Each row was made from one walk, in order. Every step used is in the known rows, and no mark comes twice. Write each row's walk.
In the rows, zero is written as 128.
Known rows
V > R > P: [138 137 108 142 126 125 142 118 117 142 168 124 171 134 155 122 115 126
 148 135 120 110 112 132 143 109 148 147 123 103 132 127 156 144 152 129]
N > B > P: [216 161 155 125 153 121 139 157 148 167 102 116 114 126 114 128 164 145
 103 122 132 119 137 126 125 138 157 155 141 102 141 154 176  87 163 147]
N > B > S > R > D: [181 133 172 124 142 136 129 180 127 134  63 130  69 121  81  97 118 159
 112 146 138 124 108  75 133 104 120 132 141 150 123 134 180  82 171 131]
B > P > R > V: [117 101 122 124 125 113 133 136 151 139 117  96 115 136 176 104 168 143
 112 130 114 155 130  75 147 146 125 159 138 111 135 136 154 130 162 159]
X > P > R > D > A: [105 136  99 141 128 123 110 100 141 100 121 108 106  95 162 138 104 155
 127 129 103 124 121 105 155  91 123 157 133 153 124 116 123 140 160 121]
R > D > A: [ 81 137  95 123 145 145 111 101 110 106 138 139 125 125 142 145  87 119
 140 132 124  99 121 149 117 119 119 127 143 139 135 102 106  93 154 107]
D > R: [141 141 134 125 135 135 126 125 117 135 129 113 137 140 126 129 113 113
 127 135 128 134 138 150 130 120 113 138 105 136 115 111 126 136 128 127]
D > A > V > R > P: [ 67 109  79 140 113 137 122  85 117 120 178 125 214 134 160 152 110 101
 131 121 120 124 109 152 107 127 153 111 131 118 122 141  97 144 125 109]
S > R > V: [100 111 129  99 137 126 133 143 121 119 109 124 114 154 137 109 134 124
 141 139 130 135 131  95 104 140 103 118 120 127 140 115 116 113 139 125]
P > B: [197 170 155 132 164 106 144 133 138 180 114 139 104 129 125 129 147 145
 133 124 139 116 145 157 143 144 120 147 136 124 136 107 137 118 130 130]
R > S: [158 140 162 122 142 125 136 126 110 147 136 143 117 131  92 123 131 154
 152 124 132 119 141 153 131 131 112 137 141 126 132 102 126  99 116 126]
B > P > X: [204 129 129 102 160  85 122 149 146 139 102 129 136 146 118 137 171 124
 105 113 112 101 147 132 140 132 129 135 131 106 126 132 154 132 130 143]
S > R > V > G > D > A: [ 18  94  98 121 107 160 118 100 138  59 145 123 144 128 150 133 121  86
 113 113 136 122 121 127  98 155 146  77 134 141 153 174  89 112 110 114]
X > P > R > D > A > Y: [ 89 131  88 129 112 116  87  78 136  95 141  92 111  98 176 141 110 140
 129 137 106 118 130 135 139  92 115 168 130 141 110 101 118 149 168 107]
B > P: [180 152 131 119 157 122 129 142 130 145 127 131 129 132 146 136 144 125
 112 126 122 122 146 129 127 145 138 143 142 100 128 132 146 109 134 144]
R > P > B: [193 168 135 138 171  99 146 127 138 187 144 135 138 118 132 125 155 147
 140 129 138 119 134 135 144 133 130 152 130 120 133 106 140 125 161 151]
X > P > B > S > R > V: [202 143 190  99 151  97 143 169 137 130  50 116  86 125 118 112 151 183
 125 140 140 156 141  61 151 128  97 126 146 144 101 142 155 145 139 161]
R > V: [ 99 127 130 106 135 130 132 127 120 132 118 138 113 161 147 124 142 124
 158 135 133 118 134 130 110 150 110 130 133 114 141 123 115 114 146 122]
P > R > S: [147 118 162 143 129 116 136 123 136 151 131 115 103 120 115 103 144 170
 135 123 118 140 136 127 160 124 113 158 131 142 133  97 139 120 122 133]
G > D: [127 165 130 146 134 157 119 124 143 116 133 156 107 111 120 145 123 100
 142 120 119 109 131 160 123 137 148 127 133 117 142 136 125 116 124 111]
V > G > D > A > L: [ 63 130  72 143 117 152 113  70 138  96 164 162 144 106 112 157 112  76
 130 109 129 118 142 213 102 158 164  95 109 144 124 159  54 109  79 107]
S > R: [151 139 132 113 155 121 130 143 126 129 113 136 114 137 124 118 122 124
 126 135 124 124 138 125 113 128 120 125 115 131 134 108 119 112 114 115]
N > B > S > R > P > X: [235 122 165  98 164  82 132 181 162 148  66 114 127 140  77  98 178 160
 108 136 127 103 122  79 135  99 132 125 114 144 113 134 176 119 163 151]
A > V > R > P: [107 120 100 151 106 125 132 113 115 144 169 140 190 134 144 133 130 108
 144 123 122 127 108 131 122 124 150 122 122 102 127 139 122 156 128 115]
B > S > R: [176 136 162 104 157 125 127 165 124 123  78 144 100 143 112 112 121 142
 116 148 126 124 138 107 124 133 111 116 132 142 103 113 135 113 107 126]
N > B > P > X: [239 141 157 110 157  83 132 168 169 163  80 112 118 142  93 127 192 142
  93 107 123  99 139 125 137 123 150 146 130 105 139 152 184 109 158 145]
P > B > S > R: [224 148 188 115 174 107 142 169 137 158  67 134  87 128 103 109 140 165
 106 141 137 143 142 106 148 140 108 125 144 148 104 116 151 117 120 143]
A > D > R > V > G: [ 55  85  97 132  67 137 131 106 102 112 166 125 153 139 140 129 106  99
 127 116 150 144 132 149 106 138 119 116  99 132 145 168 114 157  77 132]
X > P > B: [225 189 163 128 160  93 142 137 139 165  97 135 101 107 123 144 148 166
 136 120 131 120 154 142 156 125 125 152 133 123 126 128 141 145 128 135]
N > B > P > R: [206 136 155 146 142 107 140 156 177 175  98  89 104 117 138 107 180 159
  86 120 119 142 131  98 152 131 158 174 131 113 141 148 188 107 169 151]
G > V > R: [ 91 111 124 137 100 156 145 138 112 114 134 132 136 153 135 128 115 126
 130 129 126 112 120 139 126 127 167 112 119  79 140 135 134 148 123 116]
N > B > S: [215 159 189 118 153 128 135 169 146 162  66 140  85 148  97 120 149 160
 123 137 137 107 132 134 130 136 139 139 144 127 118 142 169  92 145 122]
V > A: [115 152 134 111 142 135 128 137 133 130 153 143 122 144 144 147 143 104
 154 137 132 116 141 154 105 157 129 118 125 118 137  92  94 123  96 102]

Which walk is each row?
[192 137 139 143 133 118 138 130 125 163 144 122 148  98 101 128 113 152
 118 134 149 164 132 128 147 109 115 146 121 149  97 135 162 159 119 184] : A > D > R > P > B > S
[112  85  99 125 109 112 141 137 127 118 140 121 181 153 124 123 147 126
 131 120 118  92 112 116 139  98 165 112 106  80 138 125 144 177 147 140] : G > V > R > P > X
[119 131 114 126 145 132 124 143 108 118 119 141  99 116 115 112 100 125
 132 140 123 121 116 100 123 110 110 129 125 138 142 104 127 105 149 118] : S > R > D
[ 89 151 109 137 142 169 111  94 148  91 145 141 132 111 130 164 107  94
 128 117 117 104 131 180 110 137 153 115 144 134 135 139 105 102 125 108] : G > D > A
[ 67 117  96 126 112 124 112  94 117 118 148 156 171 148 157 159 135  91
 113 104 132 105 139 186  89 169 145  80 131 127 135 152  54 122  61  85] : D > A > V > G
[ 62 102 105 150  86 166 138 136  96 102 141 136 123 139 128 122  87 126
 136 133 127 113  94 113 140 106 153 116 131  87 148 130 146 139 156 119] : G > V > R > D
[109 149 121 154 111 146 122 119 136 111 146 163 121 118 139 140 134  92
 125 107 129  97 132 172 128 152 165 106 130 117 152 169 118 126  90 103] : V > G > D
[ 81 125 130 116 107 118 130 134 157 111 131  95 105 133 177 128 169 138
 156 140 118 154 135  83 133 137 120 142 119 126 134 112 110 175 120 122] : X > P > R > V > A
[121 130  84 142 112 133 129 105 113 135 189 126 175 103 120 141  91 108
 137 130 133 142 128 147 110  97 127 146  95 131 125 128 126 155 118 157] : A > D > R > P
[147 125 166 125 123 136 132 117 105 137 144 106 138 127  89 120 116 143
 134 127 137 148 138 146 142 113 102 139 121 145 114 100 134 120 123 143] : D > R > S
[179 140 169 136 126 102 134 126 140 137 115 110  98 101 112 118 144 189
 136 119 112 144 144 109 168 102 119 164 130 139 119 112 146 149 121 142] : X > P > R > S
[ 15 111  95 126  86 181 121 100 135  90 174 110 134 118 101 138 126  61
 166 138 139 188 126 149  98 152 122 104  90 140 109 118  60 144 117 138] : G > D > R > V > A > L
[ 37  90  81 131 104 131 107 106 102  94 145 151 162 123 136 137 107  93
 102 112 135 125 112 128  93 141 126  72 131 150 142 146  64 112  90  91] : S > R > D > A > V > G
[117 149 131 151 117 170 117 116 137 109 140 119 127 109 111 140 106  88
 125 123 123 139 127 153 132 119 138 127 114 135 124 138 134 138 131 128] : G > D > R
[ 74  99 106 124  89 146 128 110 109 114 153 119 137 134 125 133  96 107
 144 129 139 157 133 142 100 122 102 133 104 132 135 141 121 149 112 145] : A > D > R > V
[ 84 135 113 166  89 144 113 115 131 116 145 180 140 116 128 152 145  73
 122  91 135 114 127 174 107 168 166  81 130 111 147 181  86 137  67  86] : A > V > G > D
[148 127 144 119 145 136 118 164 104 112  84 150  85 122 106 106  97 142
 124 153 126 125 114  81 136 112 101 118 141 149 109 113 146 106 145 128] : B > S > R > D
[252 170 193 114 168  96 141 172 139 143  53 127  85 108 103 121 141 184
 108 135 132 142 150  91 159 119 112 132 140 149  95 131 159 146 116 150] : X > P > B > S > R
[ 44 101  88 153 109 134 102  93 135 117 135 130 129 116 156 135 115 118
 116 119 111 140 111 125 125 130 121 124 136 151 129 113  86 125 135 100] : P > R > D > A > V
[ 46 113 106 109  97 146 130 124 124 111 177 144 120 139 141 149 123  98
 173 132 141 137 135 150  77 157 115 115 127 113 157 121  90 138  79 117] : R > V > A > D
[ 37  97  74 131  83 167 136 123 112 105 219 118 182 113 123 151 111  88
 136 138 146 156 123 134  81 117 157 100  89 103 131 111  83 173  93 159] : G > V > A > D > R > P
[ 82 103 118 116 132 146  99 134 110  89  96 150 124 125 112 136  95 120
 107 137 127 138 111 100  99 129 106  84 155 160  99 124  89 102 117 111] : B > S > R > D > A > V
[210 122 183 144 129 111 145 149 160 178 113  80 104 105  95  96 180 190
  92 112 126 159 132  97 161 124 143 177 147 124 138 144 196  92 161 167] : N > B > P > R > S
[106 131 116 136 106 114 121 124 115 142 135 172 148 150 140 141 153  97
 123 107 138 110 137 168 103 169 142  92 122 113 141 152  81 135  60  87] : A > V > G
[ 88 105 126 128 120 118 132 124 150 138 116 111  99 149 168 101 155 142
 145 134 118 139 129 102 140 142 111 151 122 129 143 113 130 136 151 124] : P > R > V
[ 82 114 118 115 111 120 133 120 114 129 132 143 127 166 164 123 151 112
 144 123 141 106 134 136 117 165 126 110 127 111 152 149 108 124 110 111] : R > V > G
[170 156 134 138 134 102 128 129 154 136 103 120  99 110 155 126 144 160
 128 127 105 130 143 115 155 110 132 162 114 128 123 122 141 163 128 122] : X > P > R
[125 107 158  93 143 131 129 163 119 109  75 129  98 160 129 102 133 143
 131 152 133 143 129  76 119 145  97 107 139 139 112 127 135 115 132 135] : B > S > R > V
[ 70 112  93 139 116 154 121  95 101  96 154 122 146 126 153 141  65 120
 134 132 117 106 101 146 138 105 130 132 146 133 134 126 139 116 154 103] : V > R > D > A
[139 143 110 129 140 132 130 115 119 143 160 107 176 125 134 126 122 113
 136 139 129 135 125 129 131 106 124 143  99 131 115 106 129 140 157 147] : D > R > P
[ 78  95 138 136  97 146 127  89 106 116 158 125 179 136 106 147 104 132
 127 106 125 139 119 167 116 132 128 105 152 132 121 135 103 123  90 106] : D > A > V > R > S
[207 143 161 144 143 112 150 141 128 167 125 120 148 126 136 115 133 167
 127 139 134 129 117 111 178 120 134 144 149 121 103 138 188 150 155 156] : V > R > P > B > S
[154 128 151 118 171 125 124 138 124 120  87 125  99 113 109 119  99 159
 104 143 135 135 121  97 145 121  99 115 163 172 106 110 139  95 149 142] : P > B > S > R > D > A
[146 106  86 125 116  99 120 116 130 129 162 121 185 115 101 138 119 107
 132 116 124 123 132 145 123  84 116 138  82 139 125 122 137 177 111 158] : A > D > R > P > X
[ 86 115  97 115 149 144 113 115 108  95 129 130 126 116 129 129  82 119
 120 138 122 117 118 118 109 109 110 115 134 156 136 103 104  90 148 113] : S > R > D > A
[179 127 154 154 120 111 144 139 126 173 122 137 167 126 127 121 148 150
 123 127 137 147 111 111 158 136 137 122 150 117  96 148 153 161 130 142] : A > V > R > P > B > S
[107 126 114 151 107 142 131 126  98 121 142 133 122 128 137 120  82 126
 148 133 120 110  99 130 151 104 128 146 136 116 141 123 163 128 156 107] : V > R > D
[ 49 108 132 104 107 154 127 127 120 109 158  89 144 161 147 132 138  95
 152 145 142 158 129 116 106 149 103 114 113 130 125  97  98 145 122 127] : D > R > V > A
